In the rows, 128 means zero.
Known rows, with every step that occurs:
tikufar, tapu, malinu, gipat: [ 95 105  44 152 143 170 111 111 120  95 133 102 126 129 134 125 138 145
 146  69 110  93  96 160 117 105 164 149 107 135 160  91 143 170 100]
noto, mokuno, vezu, muma: [ 87 157 155 172 104  91 192 177 135 143  98 112 151 141 188 103 145 134
  90  95 174 120  83 143 123 136 133 159 121  81  80 152 124 144 164]
tikufar, tapu, muma: [102 102 124 114 147 172 121 217 162 122 140 120  97 134 184 116 131 177
 104 155 146 115 134 150 118 122 129 130  99 128 134 125 132 145 114]
runi, noto, mokuno, vezu, noduk: [ 80 136 125 141 126 141 145 172 138 154 143 101 182 230 187 134  84 131
 102 143 146 119  95 142 114 125 182 161  96  74 103 115 132 126 174]
vezu, mokuno, tapu: [140 111 123 125 134  81 159 168 150 103 130  86 173 133 150 133 168 170
 157 113 121 135  98 146 155 141 105 110 155 116 149 114 123 123 135]
mokuno, tapu, tikufar, sero: [101 128 112 168 117 129 164 167 101 127 159 112 156 152 127 135 170 179
 159 194 114 103 130 142 114 191 175 113 118 131 134  89  76 168 130]
sadute, vezu, mokuno, tapu, tikufar: [119 102 127 168 122 115 184 228 149 136 159  62 166 190 122 142 154 181
 155 161 144 172  86 175 159 150 136 120 166 135 121 117 113 143 158]
malinu, tapu, mokuno: [149 137 111 132 136 142 123 106 129 103 127  95 142 189 174 136 172 147
 136  92 139  94  95 156 139 133 168  96  82 114 126 142 128 133 126]
runi, noto, mokuno, vezu: [ 72 148 134 142  99 120 172 166 121 134 138 109 183 207 167 118  99 106
  95 136 168 132  77 118 107 134 160 168 108  82  92 116 117 139 175]
gipat, malinu, tapu, mokuno, vezu: [103 136 102 156  89 138 106 105  80  57 126  79 158 168 175 155 140 158
 146 116 158  80  49 190 115 141 199  76  87  87 104 154 151 138 141]
mokuno, vezu: [116 133 126 148 109 113 132 144 126 117 122 119 147 119 133 130 112 146
 121 161 144 102  61 138 114 132 134 142 122 102 100 118 123 125 158]
dakon, gipat, malinu, tapu: [101 145 103 152 123 160 121 103  61  37 101 110 127 123 156 159 143 107
 167  92 129 112 122 159 159 151 180 154 109 148 131 138 160 132 120]
mokuno, tapu, malinu, gipat: [112 113  83 152 121 131 118  93  96  67 145  78 156 159 121 154 187 160
 195  88  89 108  73 145 135 124 180 135 118 119 158  95 126 154  94]
sero, tikufar: [120 145 122 146  93 129 139 129 132 175 132 143 113 164 112 113 147 141
 113 136 148 151 118  96 121 137 134 141 117 149 140 115 131 132 128]
runi, noto: [112 130 127 121 132 130 120 124 127 120 153 126 158 174 121 117 120 114
 115 115 146 122 149 115 123 118 137 149 104 130 115 117 119 118 157]
dakon, gipat, malinu, tapu, tikufar: [ 88 156 102 180 109 176 144 139  34  54 116 109 101 134 159 195 140 122
 163 136 139 111 114 164 142 172 201 149 124 165 146 140 151 153 113]
muma, vezu, noduk: [124 122 141 147 163 145 121 123 118 194 119  99 103 162 143 116  99 176
 138 161  81  98 155 143 138 143 180 109 123 134 114 101 139 108 127]
sero, tikufar, tapu, malinu: [103 118  76 144 106 156 114 116 133 144 132 120 102 161 135 113 134 179
 111 112 133 123 107 128 122 127 164 133  89 148 174  85 163 164 102]
mokuno, tapu: [130 124 131 119 126 120 123 136 135  92 140 103 142 148 143 131 167 155
 159 137 110 123 113 132 139 155 126 116 125 133 137 110 119 128 128]
gipat, malinu, tapu, mokuno, vezu, muma: [100 150 118 174  97 114 128 117  96  64 112  81 172 148 193 130 178 171
 126  59 178  68  71 197 124 134 179  84  75  84  81 176 150 137 156]
runi, noto, mokuno, tapu, tikufar: [ 69 139 137 144 101 147 180 191 101 127 175  92 152 244 182 151 148 127
 132 153 147 154 126 117 120 171 178 142 125 131 139 107 105 159 137]
gipat, malinu, tapu, tikufar, sero: [ 84 137  85 188  79 152 170 132  60 101 153 124 152 142 122 166 147 154
 147 163 133  96 133 176  91 183 211 111 109 128 138 131 102 176 122]
tapu, muma, vezu, mokuno: [121 105 166 145 139  97 192 214 123 177 115  81 113 145 157 114 121 196
 120 160 126 123 122 136 152 123 152 102 151 111 105 130 118 112 122]
malinu, tapu, mokuno, vezu, noduk: [145 130 104 154 147 142 104 128 148 109 126  79 169 202 194 155 138 188
 137 126 129  58  49 189 129 133 190 101  64  77 107 129 135 120 152]
gipat, malinu, tapu, mokuno: [108 130 104 139 108 155 100  92  88  72 131  89 143 171 169 155 156 148
 154  82 141 106 117 180 130 134 195  68  96 113 131 163 159 139 106]
muma, vezu, mokuno, tapu, malinu, gipat: [113 104  92 178 136  85 174 119  81 116 120  39 155 157 127 125 173 194
 196  87  75  94  74 151 157 134 183 117 151 118 143  77 128 145 106]
sadute, vezu: [123 112 133 144 132 150 126 152 153 147 144 109 142 172  97 111 116 129
 126 134 146 160 125 155 143 117 130 138 120 129  87 132 126 132 157]
mokuno, vezu, noduk: [120 126 123 147 135 132 108 150 141 137 122 113 153 144 152 146  97 167
 123 171 118  92  73 162 119 127 153 136 114  95 110 115 135 111 154]
malinu, tapu: [143 138 117 142 120 126 149 118 126 102 127 120 139 159 144 139 157 125
 126 113 126 109  98 139 124 146 143 150 102 127 142 131 112 122 142]

Rows:
[121 127 142 179 122  91 202 190  89 160 132  62 118 157 150 137 148 201
 156 179 106 115 102 140 148 181 156  93 175 147 139  87 113 134 136]	muma, vezu, mokuno, tapu, tikufar
[104 128  77 158 141 182  82 157 172 171 128 101 127 194 195 102 118 213
 103 147 155  84  71 160 118 136 172 102  62 121 117  88 165 153 144]	sero, tikufar, tapu, mokuno, vezu, noduk
[104 122 123 192 131  83 221 190  95 180 135  74 155 149 130 104 156 213
 158 194  99  91 122 146 139 199 172  93 154 129 117  72  75 158 141]	muma, vezu, mokuno, tapu, tikufar, sero
[ 96 114 117 135 109 173 133 217 162 165 143 130  78 174 169 105 147 184
  83 160 167 142 127 117 114 133 138 143  84 153 144 110 137 150 112]	sero, tikufar, tapu, muma
[107 134 108 140  94 141 130 102  81  73 130 115 143 145 138 161 142 127
 148 110 130 121 117 162 118 140 165 117 118 127 147 151 145 132 121]	gipat, malinu, tapu
[130 146 111 169 102 143 176 153 100 120 144 117 111 170 147 178 152 137
 124 158 136 104  95 145 109 163 160 145 120 139 153 129 104 142 133]	malinu, tapu, tikufar
[111 109 183 141 128 132 150 191 110 140 138  73  94 179 167 116 159 211
 151 199 103 109 128 123 146 164 178 100 117 128 110 105 109 115 113]	mokuno, tapu, muma, vezu
[110 117  79 158 121 141 121  87  94 100 131 101 137 140 112 152 151 134
 166  79 106 108  91 140 124 100 179 144 120 112 148 114 133 151  91]	tapu, malinu, gipat
[111 115 174 148 126 137 155 183 103 175 125  99  81 164 153 114 121 183
 122 187 118 110 142 121 133 136 176 112 118 124  99 127 118 118 115]	tapu, muma, vezu
[104 133  87 141 115 162 122 154 159 165 130 139  96 152 140  89 137 154
  93 130 151 138 125 116 114 144 120 147  97 169 151  92 144 156 130]	sero, tikufar, tapu
[120 144  92 184 108 133 192 149 106 137 148 131 150 155 125 143 163 148
 128 170 129  81 114 148 102 180 178 142  96 125 132 110  68 165 142]	malinu, tapu, tikufar, sero
[ 81 134 140 115 117 133 157 159 128 112 157  93 175 231 176 115 153 122
 136 112 140 157 128 114 133 151 153 146 109 112 132 112 115 140 144]	runi, noto, mokuno, tapu
[117 116  93 117 166 175  91 139 157 121 130 103 117 141 188 100 131 162
 122  95 146 100 130 162 137 124 141  81  91 136 125 117 157 158 117]	tikufar, tapu, mokuno
[138  99 111 122 124  72 152 132 125  79 129  65 176 140 148 154 162 193
 176  98 101 118  74 157 164 123 146  94 145  92 165 110 140 134 107]	vezu, mokuno, tapu, malinu
[109 130  83 138 133 174  98 143 158 167 131 114 107 181 170  83 146 173
 106 103 162 122 125 130 128 136 146  96  78 157 134 103 158 163 114]	sero, tikufar, tapu, mokuno
[ 74 118 170 109 113 145 167 227 131 110 169  82 159 251 204 129 165 155
 126 146 156 160 133 117 128 137 169 144  94  97 122 128 106 130 125]	runi, noto, mokuno, tapu, muma
[126 122 120 152 118  93 183 202 116 110 143  81 147 145 155 163 162 177
 154 154 127 136  90 151 145 158 129 109 172 131 158 114 114 146 130]	vezu, mokuno, tapu, tikufar
[123 127 151 165 141 124 141 164 170 150 131 109 148 160 112  78 156 146
 105  77 166 152 145 160 151 108 115 142 109 126  63 155 125 129 173]	sadute, vezu, muma
[116 146 143 163 115  85 150 151 138 117 111 120 149 111 150 101 153 156
  95 104 165  90  83 147 123 129 115 146 116  98  81 140 117 123 178]	mokuno, vezu, muma
[ 86 110 186 137 142 154 164 224 123 185 131  58 103 233 223 126 137 217
 150 193  86 129 141 146 147 161 215 105 117 103 116 114 126 121  95]	noto, mokuno, tapu, muma, vezu, noduk
[131  97 150 118 131  91 168 237 154 100 138  77 156 154 175 142 179 203
 147 145 134 139  99 150 157 126 125 107 142 100 137 133 117 117 115]	vezu, mokuno, tapu, muma
[ 85 143 139 152  94 117 177 169 118 140 110 109 148 159 167 125 109 128
 110 151 152 135  61 130 115 144 149 154 131  85 100 127 127 145 148]	noto, mokuno, vezu
[ 96 140  82 155 112 159 104 154 153 154 126 104 120 173 175  91 132 187
  98 135 181  98  58 139 114 144 153 107  72 128 107  97 154 160 149]	sero, tikufar, tapu, mokuno, vezu
[120 149 140 165 130 101 123 137 142 123 109  97 152 139 183 100 165 171
 107  81 177  73  75 159 138 117 144  97  91  86  62 153 136 135 161]	tapu, mokuno, vezu, muma
[ 96 117 133 132  90 154 136 170  90  74 138 106 121 163 162 173 150 162
 138 140 145 128 119 168 117 129 183 112  99 111 140 169 136 123 101]	gipat, malinu, tapu, muma
